Each row was made from one small tree. Brackets hold a mark, then the marks that hang from it, in alphabetical order. Every link used is in the known rows. Write each row's tree.
Known rows
(luten nitel (zudep (vepit dulo))): [-2.31 -2.97 -1.07 -3.82  4.29  2.38 -2.49 -1.02  0.58 -4.31  5.11  0.23
  6.77 -0.99  1.82  0.38  3.09  0.52 -4.40  2.07 -6.63  4.39 -0.31]
(zudep (vepit (dulo getaba) (gepap (luten nitel)))): [-0.12 -1.92 -0.47  1.05  2.98  2.96 -1.18 -1.28 -1.54 -1.92  3.09  4.47
  3.80 -2.05  0.45  2.64  3.72  0.82 -6.12 -2.73 -5.52  1.86  0.76]
(luten nitel (zudep (vepit dulo gepap))): [-1.51 -2.42 -1.23 -3.02  4.59  1.86 -2.09 -1.13 -0.24 -2.76  2.94  0.73
  5.67 -0.31  2.00  1.94  2.19  0.21 -4.71  2.32 -7.68  3.43 -0.32]
(vepit (dulo getaba) (gepap luten) nitel zudep): [-0.41 -0.97 -0.31  1.94  1.28  2.53 -3.38 -1.59 -3.88 -1.48  0.78  3.88
  1.78  0.20 -0.07  2.50  3.16  0.68 -4.82 -3.29 -3.71  3.62  1.94]
(dulo (getaba (nitel (luten (zudep vepit))))): [-2.77 -3.55  1.77 -1.08  4.41  4.54 -2.95  1.53  1.50 -5.82  5.39  1.08
  4.33 -3.01  2.22 -0.72  3.58  1.31 -5.27 -1.02 -1.49  5.42 -2.96]
(getaba mego (nitel luten)): [-1.42 -2.19  0.77  0.07  3.15  2.32 -2.46  2.59  0.13 -5.50  3.67 -1.58
  1.53 -0.07  1.37  0.24  5.08  0.90 -1.02  0.73 -1.58  4.52 -3.48]
(luten (zudep (vepit (nitel (getaba mego))))): [-0.44 -0.38 -0.04 -3.78  2.50  0.96 -3.81  1.09 -2.36 -3.54  5.53 -0.82
  4.37  0.15 -0.08  1.75  4.16 -0.02  0.28  1.13 -4.56  2.95 -1.58]
(zudep vepit): [-1.90 -2.56 -1.39 -3.96  3.91  2.99 -1.82 -0.46 -1.91 -3.90  4.70  0.10
  4.00  2.32  2.42  1.32  3.27  2.26 -1.94  0.24 -3.17  4.20  0.21]
(getaba (mego (vepit dulo)) (nitel (luten zudep))): [-1.61 -2.68  0.13 -1.18  2.46  2.37 -3.57  2.15  3.06 -8.06  1.75 -3.84
  3.72 -0.06  0.79 -0.08  3.72  0.15 -1.13  2.87 -3.87  6.28 -5.65]
(nitel (getaba mego) luten): [ 0.36 -0.63  0.74 -1.63  1.87  1.42 -1.42  1.40  1.38 -2.69  5.17 -1.05
  1.79 -0.37  0.36  2.04  6.27  1.03 -0.68 -0.17 -3.68  2.20 -3.06]
(nitel (getaba (mego (vepit dulo))) luten): [ 0.77 -0.47 -0.25 -2.20  0.47  2.06 -1.75  0.22  2.46 -4.66  3.63 -2.63
  3.25  1.27 -0.08  2.32  6.10  1.25  0.33  1.26 -4.99  3.82 -3.59]
(getaba mego nitel): [-1.08 -1.87 -0.05 -1.00  3.20  2.09 -2.67  1.59 -1.01 -4.97  4.34 -2.17
  2.58  1.80 -0.12  0.70  4.58  0.38 -0.83  1.01 -1.19  4.49 -2.92]
(mego (getaba (nitel luten)) (vepit gepap)): [-0.97 -2.08 -1.61  0.61  3.86  3.88 -2.73  0.96  0.70 -6.73  0.70 -1.46
  0.72  2.98  2.62  0.46  3.84  2.90 -2.60  0.33 -1.66  5.69 -2.07]
(zudep (vepit (dulo getaba) gepap nitel)): [-0.02 -1.50 -0.48 -1.51  2.70  4.19 -3.08 -1.64 -4.55 -1.82  3.18  3.01
  4.88  1.95  0.00  3.45  3.40 -0.07 -2.81 -0.09 -3.50  4.89  1.18]
(nitel luten): [-1.93 -2.75 -0.18 -1.59  3.42  2.97 -1.23  0.87  0.48 -3.91  3.07  0.40
  1.70 -0.09  2.60  0.70  4.19  1.80 -2.24  0.17 -3.27  4.35 -1.22]
(vepit dulo): [-1.19 -2.74 -1.32 -3.32  2.78  3.16 -1.81 -1.44 -0.56 -3.32  3.94 -0.41
  4.90  2.91  0.33  1.37  3.67 -0.01 -2.76  1.46 -4.11  5.44 -0.51]
(gepap vepit): [-1.19 -2.70 -1.93 -2.27  2.98  2.16 -1.73 -0.68 -1.12 -3.72  5.15 -0.42
  4.43  3.12  1.24  1.31  1.78  1.96 -2.62  2.44 -4.64  4.60 -0.50]
(getaba (mego (vepit gepap)) (nitel (luten zudep))): [-1.15 -1.99  0.38  0.09  3.43  1.52 -2.83  3.19  1.91 -6.60 -0.73 -3.19
  0.45 -0.51  1.85  1.06  2.88  0.99 -0.71  2.10 -3.93  4.17 -5.97]
(nitel (getaba (mego (vepit dulo gepap))) luten): [ 1.80  0.12 -0.35 -1.41  0.77  1.70 -1.34  0.08  1.75 -3.05  1.37 -2.01
  2.10  1.99  0.07  3.89  5.13  1.00 -0.07  1.34 -5.95  2.80 -3.67]
(luten (nitel getaba) (zudep (vepit dulo))): [-0.85 -1.19 -0.51 -4.35  3.35  1.99 -2.01 -1.43  1.28 -2.79  6.97  0.48
  7.21 -1.10  0.90  0.46  4.16  0.39 -4.50  1.27 -7.48  3.23 -0.15]
(gepap (luten nitel zudep) (vepit dulo)): [-1.56 -2.95 -1.91 -0.08  2.97  0.83 -1.92 -0.64  0.85 -4.60  4.00  1.42
  5.66 -1.60  0.59 -0.17  1.09  0.18 -6.38  1.81 -8.80  3.71 -0.69]
(vepit dulo gepap nitel zudep): [-1.02 -0.76 -1.37 -1.41  2.30  2.04 -3.70 -1.94 -4.34 -1.60  0.96  0.91
  2.68  3.57  1.75  2.32  2.70  1.19 -2.33  0.84 -4.86  4.87  2.57]
(nitel (getaba (mego (vepit dulo))) (luten zudep)): [ 0.13 -1.21  0.23 -2.89  1.01  1.58 -2.48  0.84  4.24 -5.30  3.22 -3.26
  3.98 -0.35 -0.15  1.78  4.90  0.21 -0.68  2.14 -5.98  4.06 -5.19]

Which tree is each row?
[ 0.35  0.27 -1.38 -2.48  0.82  2.89 -2.57 -1.34 -1.87 -3.92  3.04 -0.49
  4.06  2.79 -0.21  0.98  4.65  1.10  0.29  1.12 -5.07  5.68  0.28] : (mego (vepit dulo (nitel getaba)))
[ 0.29 -2.43  0.02 -1.22  2.57  3.88 -1.50 -1.81 -0.43 -1.14  3.17  1.37
  4.21  1.72 -1.31  3.67  3.75 -0.70 -4.42 -0.12 -3.44  4.25 -1.34] : (vepit (dulo getaba) gepap)
[-0.81 -0.96  0.53 -2.18  2.27  2.56 -2.82  0.14  0.41 -3.37  3.81  0.96
  4.68 -1.19  0.60  0.07  4.28 -1.04 -2.78  1.03 -6.38  5.28 -1.13] : (vepit dulo (nitel getaba (luten zudep)))
[ 0.24 -0.70 -0.61  0.48  1.90 -1.08 -1.77  1.22  1.41 -3.24  5.93  0.18
  3.75 -2.99 -0.89  0.81  3.18  0.39 -3.93  0.59 -8.07  0.42 -2.75] : (gepap (luten (nitel (getaba mego)) zudep) vepit)
[ 0.72  0.20  0.04  0.49  2.00 -0.39 -2.53  2.01 -2.48 -2.01  0.56  1.08
  0.55 -1.19 -1.37  2.37  3.36 -1.54 -1.50 -1.22 -6.17  1.06 -2.56] : (vepit (gepap (luten zudep)) (nitel (getaba mego)))
[ 0.22 -0.53 -0.49 -4.21  1.96  1.41 -4.18 -0.08 -1.97 -3.49  5.72 -0.95
  6.50  1.30 -0.91  2.05  4.15 -1.22 -0.44  1.96 -5.54  4.13 -1.55] : (luten (zudep (vepit dulo (nitel (getaba mego)))))
[-1.24 -2.94 -1.54 -4.51  4.25  2.62 -2.34 -1.10 -0.71 -3.21  2.17 -0.16
  5.68  2.66  1.71  2.52  1.23 -0.12 -4.21  2.17 -6.39  4.32 -1.40] : (luten (zudep (vepit dulo gepap)))
[-1.81 -1.29 -1.20 -2.17  1.86  2.40 -4.13 -1.85 -3.41 -3.05  3.11  0.39
  4.05  3.03  1.55  0.86  3.57  1.47 -1.93  0.76 -3.82  5.87  2.73] : (vepit dulo nitel zudep)
[ 0.52  0.09  0.34 -1.33  2.13  0.52 -1.28  0.45  0.53 -1.83  6.49 -0.73
  2.83 -1.30 -0.81  1.84  6.75  0.69 -0.80  0.37 -4.78  1.11 -1.44] : (luten (nitel (getaba mego)))
[-1.07 -2.70  0.27 -2.09  3.21  5.20 -2.87 -1.23 -1.22 -4.56  6.58  0.90
  6.62  1.66  0.11  0.63  4.07  0.67 -4.64 -0.49 -1.15  6.31 -0.66] : (zudep (vepit (dulo (getaba nitel))))
[-0.72 -2.04  1.56  1.28  1.82  3.54 -2.71  2.30  1.75 -6.61  3.48 -1.72
  1.22 -1.43  0.20  0.90  5.82  1.87 -0.55 -0.50  0.01  4.96 -4.91] : (dulo (getaba (mego vepit) (nitel luten)))
[-0.05 -2.45 -0.40 -2.62  3.05  4.26 -1.96 -2.13 -1.57 -1.53  4.06  1.84
  5.42  2.27  0.18  3.90  3.32  0.39 -4.37 -0.34 -3.50  4.05 -0.40] : (zudep (vepit (dulo getaba) gepap))
[ 0.39 -0.18 -0.73 -0.40  2.07  1.49 -2.18 -0.13 -2.31 -1.72  0.47  2.64
  3.04 -0.07 -0.79  1.34  2.37 -1.92 -4.15 -1.01 -7.68  3.08 -0.46] : (vepit dulo (gepap (luten zudep)) (nitel getaba))
[-1.08 -1.04  0.29 -2.49  3.46  1.25 -1.22 -0.04  2.13 -2.26  5.84  0.15
  4.00 -2.81  0.48 -0.15  4.69  0.38 -3.87  0.39 -6.35  2.28 -1.20] : (luten (nitel getaba) zudep)
[-0.04  0.91  0.00 -1.64  0.89  0.46 -3.99 -0.07 -2.98 -1.84  5.14 -0.85
  1.94  1.69  0.06  1.93  5.69  1.85  0.43 -0.45 -3.17  2.63  0.79] : (vepit (nitel (getaba mego)) zudep)
[-0.78 -2.32 -0.04 -2.18  3.36  3.66 -3.69 -1.08 -2.90 -2.56  2.86  2.25
  5.71  0.36 -0.15  2.88  2.18 -1.20 -3.82  0.79 -4.53  5.23 -0.55] : (luten (zudep (vepit (dulo getaba) gepap nitel)))
[ 0.55 -0.47 -1.74  0.30  1.46  1.14 -0.78 -1.69  0.10 -2.29  6.10  2.36
  5.30 -0.29 -0.35  0.45  3.39  1.24 -5.61 -0.02 -8.50  2.29  0.91] : (gepap (luten (nitel getaba)) (vepit dulo))
[-1.64 -2.70  0.71 -0.60  1.73  4.16 -3.63  0.50  1.26 -5.95  1.79  0.57
  3.86 -2.41  0.29  0.60  3.85  0.07 -2.02  0.94 -3.86  6.94 -2.48] : (mego (vepit (dulo getaba) (nitel (luten zudep))))
[-0.85 -1.09 -0.15 -1.13  2.46  1.57 -2.72  0.85 -0.32 -3.62  4.92  0.98
  4.05 -1.00  1.52 -0.15  2.38  1.02 -2.75  2.11 -6.93  4.42 -1.15] : (gepap (vepit (nitel getaba (luten zudep))))
[ 0.07 -1.37 -0.48 -0.21  0.23  1.75 -5.22 -1.71 -2.83 -2.98  6.46 -0.09
  5.80  2.48 -1.42  3.12  3.59  1.01 -1.87  1.81 -3.27  4.92  0.32] : (gepap (vepit (dulo (getaba mego)) nitel zudep))
[-1.33 -1.39 -2.26 -1.71  1.48  1.84 -4.46 -2.46 -3.78 -3.40  4.60  0.29
  5.55  4.33  1.69  1.06  1.71  2.35 -2.58  2.70 -5.47  6.13  2.85] : (gepap (vepit dulo nitel zudep))
[ 0.33 -2.08 -0.64 -1.25  1.82  4.02 -1.66 -1.71  0.34 -3.07  1.40 -0.03
  3.43  2.28 -0.82  3.61  3.53  0.76 -2.67  0.35 -3.61  4.81 -2.07] : (mego (vepit (dulo getaba) gepap))
[-0.35 -1.04  0.50 -2.41  1.64  1.13 -2.13  2.03  3.77 -5.24  3.02 -3.25
  1.95 -1.51  0.59  1.38  4.92  1.25  0.02  1.17 -5.00  2.83 -5.25] : (nitel (getaba (mego vepit)) (luten zudep))
[-1.52 -2.87  2.03  0.53  2.49  3.10 -3.35  2.99  3.39 -7.41  3.16 -2.33
  2.04 -2.99 -0.16  0.32  4.67  0.73 -1.54  0.43 -1.08  5.18 -6.54] : (dulo (getaba (mego vepit) (nitel (luten zudep))))
[-0.64 -1.71 -1.98  0.26  2.47  1.89 -0.78  0.49 -1.31 -4.16 -1.99  0.56
 -0.54  1.43  1.62  1.97  2.14  2.26 -2.05 -1.49 -4.92  2.70 -1.34] : (mego (vepit (gepap luten)))
[-1.86 -3.04 -0.78 -0.23  4.36  4.27 -3.10  0.99  0.80 -6.22  4.68 -0.57
  2.54  1.82  2.02 -0.86  4.90  1.67 -3.93 -0.20 -0.27  6.25 -1.25] : (mego (getaba (nitel luten)))
[-2.02 -2.59  0.46 -0.69  3.04  1.88 -3.24  3.30  2.71 -8.15  1.56 -3.80
  1.66 -1.21  1.74 -0.41  3.75  1.24 -0.37  2.07 -2.80  5.20 -5.67] : (getaba (mego vepit) (nitel (luten zudep)))
[-1.18 -1.30 -1.00 -1.58  1.24  2.02 -4.38 -0.54  0.03 -6.46  2.91 -4.15
  3.59  3.76  0.73  0.79  4.22  2.50 -0.61  1.50 -2.23  5.77 -1.77] : (getaba (mego (vepit dulo zudep)) nitel)
